Known rows, with every step that occurs
furi/gara/nelap/siti:  .12  .09  .01 -.10 -.04 -.11  .12  .00  .02  .01  .28 -.12  .06  .18 -.15  .15 -.13 -.16
dinez/kuno/gara/nelap/siti:  .15 -.02 -.03 -.07 -.19 -.12  .05 -.06  .07 -.08  .21 -.23  .07  .09 -.14  .07 -.02 -.01
kuno/gara: -.09 -.04 -.10  .22 -.19  .02  .06 -.05  .11  .13  .26  .07  .19  .00 -.05  .13 -.10 -.07
kuno/dinez/nelap/siti: -.02 -.01 -.08 -.20  .05  .06 -.01 -.03  .14  .11 -.08 -.14  .06  .08  .01  .09 -.04 -.47
gara/vizep/dinez/kuno: -.03  .26 -.01  .01 -.06 -.08  .15  .50 -.01  .16  .19  .00  .29 -.14  .17  .11 -.10  .31
vizep/gara/nelap/siti:  .10  .10 -.12 -.39 -.16  .04  .07  .06 -.11 -.21  .08 -.15 -.18  .21 -.11  .20 -.14 -.10
kuno/gara/vizep/dinez: -.08  .21 -.03 -.04 -.16 -.07  .10 -.01  .16  .03  .20  .14  .24  .18  .20  .13 -.25  .24
kuno/siti/vizep/gara/nelap: -.12  .26 -.12 -.27 -.12 -.02  .12  .02  .04  .01  .11  .03  .14  .22  .11  .04 -.15 -.10
vizep/gara: -.13  .02 -.20 -.01 -.18  .13  .11  .33 -.12  .04  .14  .06  .00 -.08 -.13  .27 -.07 -.02
siti/vizep/dinez/kuno/gara/nelap:  .01  .19 -.10  .03 -.06 -.21  .06  .01  .07 -.05  .44 -.06  .35  .09  .23  .02 -.14  .30
kuno/gara/nelap/siti/vizep:  .17  .10 -.02  .06 -.08 -.04  .04 -.43  .04  .00  .25 -.01  .14  .37  .12 -.06 -.24 -.15
nelap/siti:  .09  .03 -.05  .01 -.05  .07  .07  .01 -.08  .16  .11  .00  .07  .00 -.03  .06 -.13 -.29
gara/nelap/siti/vizep/dinez:  .17  .31 -.04 -.28  .04 -.07  .04 -.18 -.09 -.09  .29 -.06  .18  .28  .35 -.04 -.30 -.08
furi/gara/nelap/siti/vizep:  .15  .15  .03  .10  .08 -.08  .14 -.12 -.04  .12  .35  .02  .19  .26  .00  .01 -.22 -.16
siti/vizep/dinez/nelap: -.08  .15 -.12  .03  .15 -.02  .08  .11  .01  .15  .25  .14  .36 -.03  .16  .02 -.16 -.14
vizep/dinez/nelap: -.11  .08 -.16 -.19  .06 -.06  .08  .23  .09  .00  .19  .00  .23 -.11  .01  .15 -.05 -.16
dinez/kuno/siti/vizep: -.12  .11 -.04  .22  .00 -.01  .15  .24  .04  .42  .18  .10  .42 -.19  .05 -.11 -.04 -.12
kuno/siti/vizep: -.13  .19 -.03  .13 -.01  .03  .13 -.02  .08  .36  .15  .17  .37  .00  .18 -.12 -.15 -.28

Rows
 .14  .07 -.08 -.36 -.14 -.22  .03 -.08  .08 -.24  .25 -.23  .11  .12  .01  .10 -.11  .16 => vizep/dinez/kuno/gara/nelap/siti
 .10  .00 -.02  .12  .16  .11  .09 -.07 -.07  .26  .09  .10  .22  .06 -.06 -.08 -.11 -.44 => dinez/nelap/siti/vizep
 .21  .23  .00  .02  .02  .04  .06 -.17 -.09  .10  .23 -.05  .13  .25  .21 -.08 -.20 -.24 => gara/nelap/siti/vizep
 .16  .18 -.03 -.19 -.09  .00  .04 -.03 -.01 -.05  .16 -.19  .01  .16  .04  .06 -.13 -.23 => gara/nelap/siti
-.13  .27 -.08 -.16  .02 -.06  .12 -.05  .08  .20  .20  .19  .41  .04  .33 -.08 -.25 -.11 => kuno/siti/vizep/dinez
 .05  .02 -.10 -.38  .10 -.03  .09  .03  .03 -.06  .07 -.04  .12  .00 -.08  .09 -.13 -.29 => vizep/dinez/nelap/siti
-.07  .04 -.12  .22 -.05 -.12  .09  .06 -.01  .14  .39  .12  .40 -.08  .13  .02 -.14  .26 => siti/vizep/dinez/kuno/gara
 .06  .01 -.11  .01 -.06  .16  .12 -.03 -.25  .13  .11  .17  .01  .13 -.04  .07 -.23 -.15 => nelap/siti/vizep/gara
 .13  .23 -.02 -.20  .12 -.19  .13 -.15 -.05 -.04  .40  .03  .24  .27  .15  .04 -.30  .01 => furi/gara/nelap/siti/vizep/dinez
-.09  .18  .00  .09  .00 -.18  .23  .55  .02  .22  .32  .11  .35 -.15 -.04  .21 -.10  .37 => furi/gara/vizep/dinez/kuno
 .03 -.09 -.11 -.08  .09  .15  .13 -.02 -.15  .08  .01  .15  .04  .10 -.21  .07 -.14 -.32 => dinez/nelap/siti/vizep/gara
-.13  .31  .02 -.25 -.07 -.14  .19  .37  .15  .19  .05  .02  .36 -.11  .14  .01 -.11  .16 => gara/vizep/dinez/kuno/siti
-.09 -.03 -.14  .04 -.14 -.15  .07  .19  .07  .00  .33  .00  .28 -.17 -.02  .16 -.05  .25 => vizep/dinez/kuno/gara
 .08 -.06 -.05 -.07  .07  .07  .10  .04  .01  .12  .02 -.03  .09 -.03 -.22  .07 -.05 -.47 => dinez/nelap/siti
-.08 -.03 -.14 -.21  .08  .15  .04 -.10 -.04  .10 -.09  .03  .00  .22  .01  .13 -.14 -.35 => kuno/dinez/nelap/siti/vizep/gara
 .10 -.02 -.07  .03  .00 -.10  .08 -.16 -.07  .10  .28  .09  .29  .05  .06 -.04 -.22  .11 => nelap/siti/vizep/dinez/kuno/gara
 .07  .04  .03 -.32  .00 -.07  .11 -.21  .17 -.06 -.01  .08  .16  .25 -.05  .07 -.23 -.09 => kuno/gara/vizep/dinez/nelap/siti
-.08 -.11 -.10  .33 -.17 -.05  .10  .21  .08  .19  .26 -.01  .23 -.19 -.17  .12  .04  .08 => dinez/kuno/gara
 .20  .24 -.05 -.20  .05 -.14  .06  .06 -.11 -.03  .30 -.13  .23  .10  .24 -.05 -.18  .09 => gara/nelap/siti/vizep/dinez/kuno
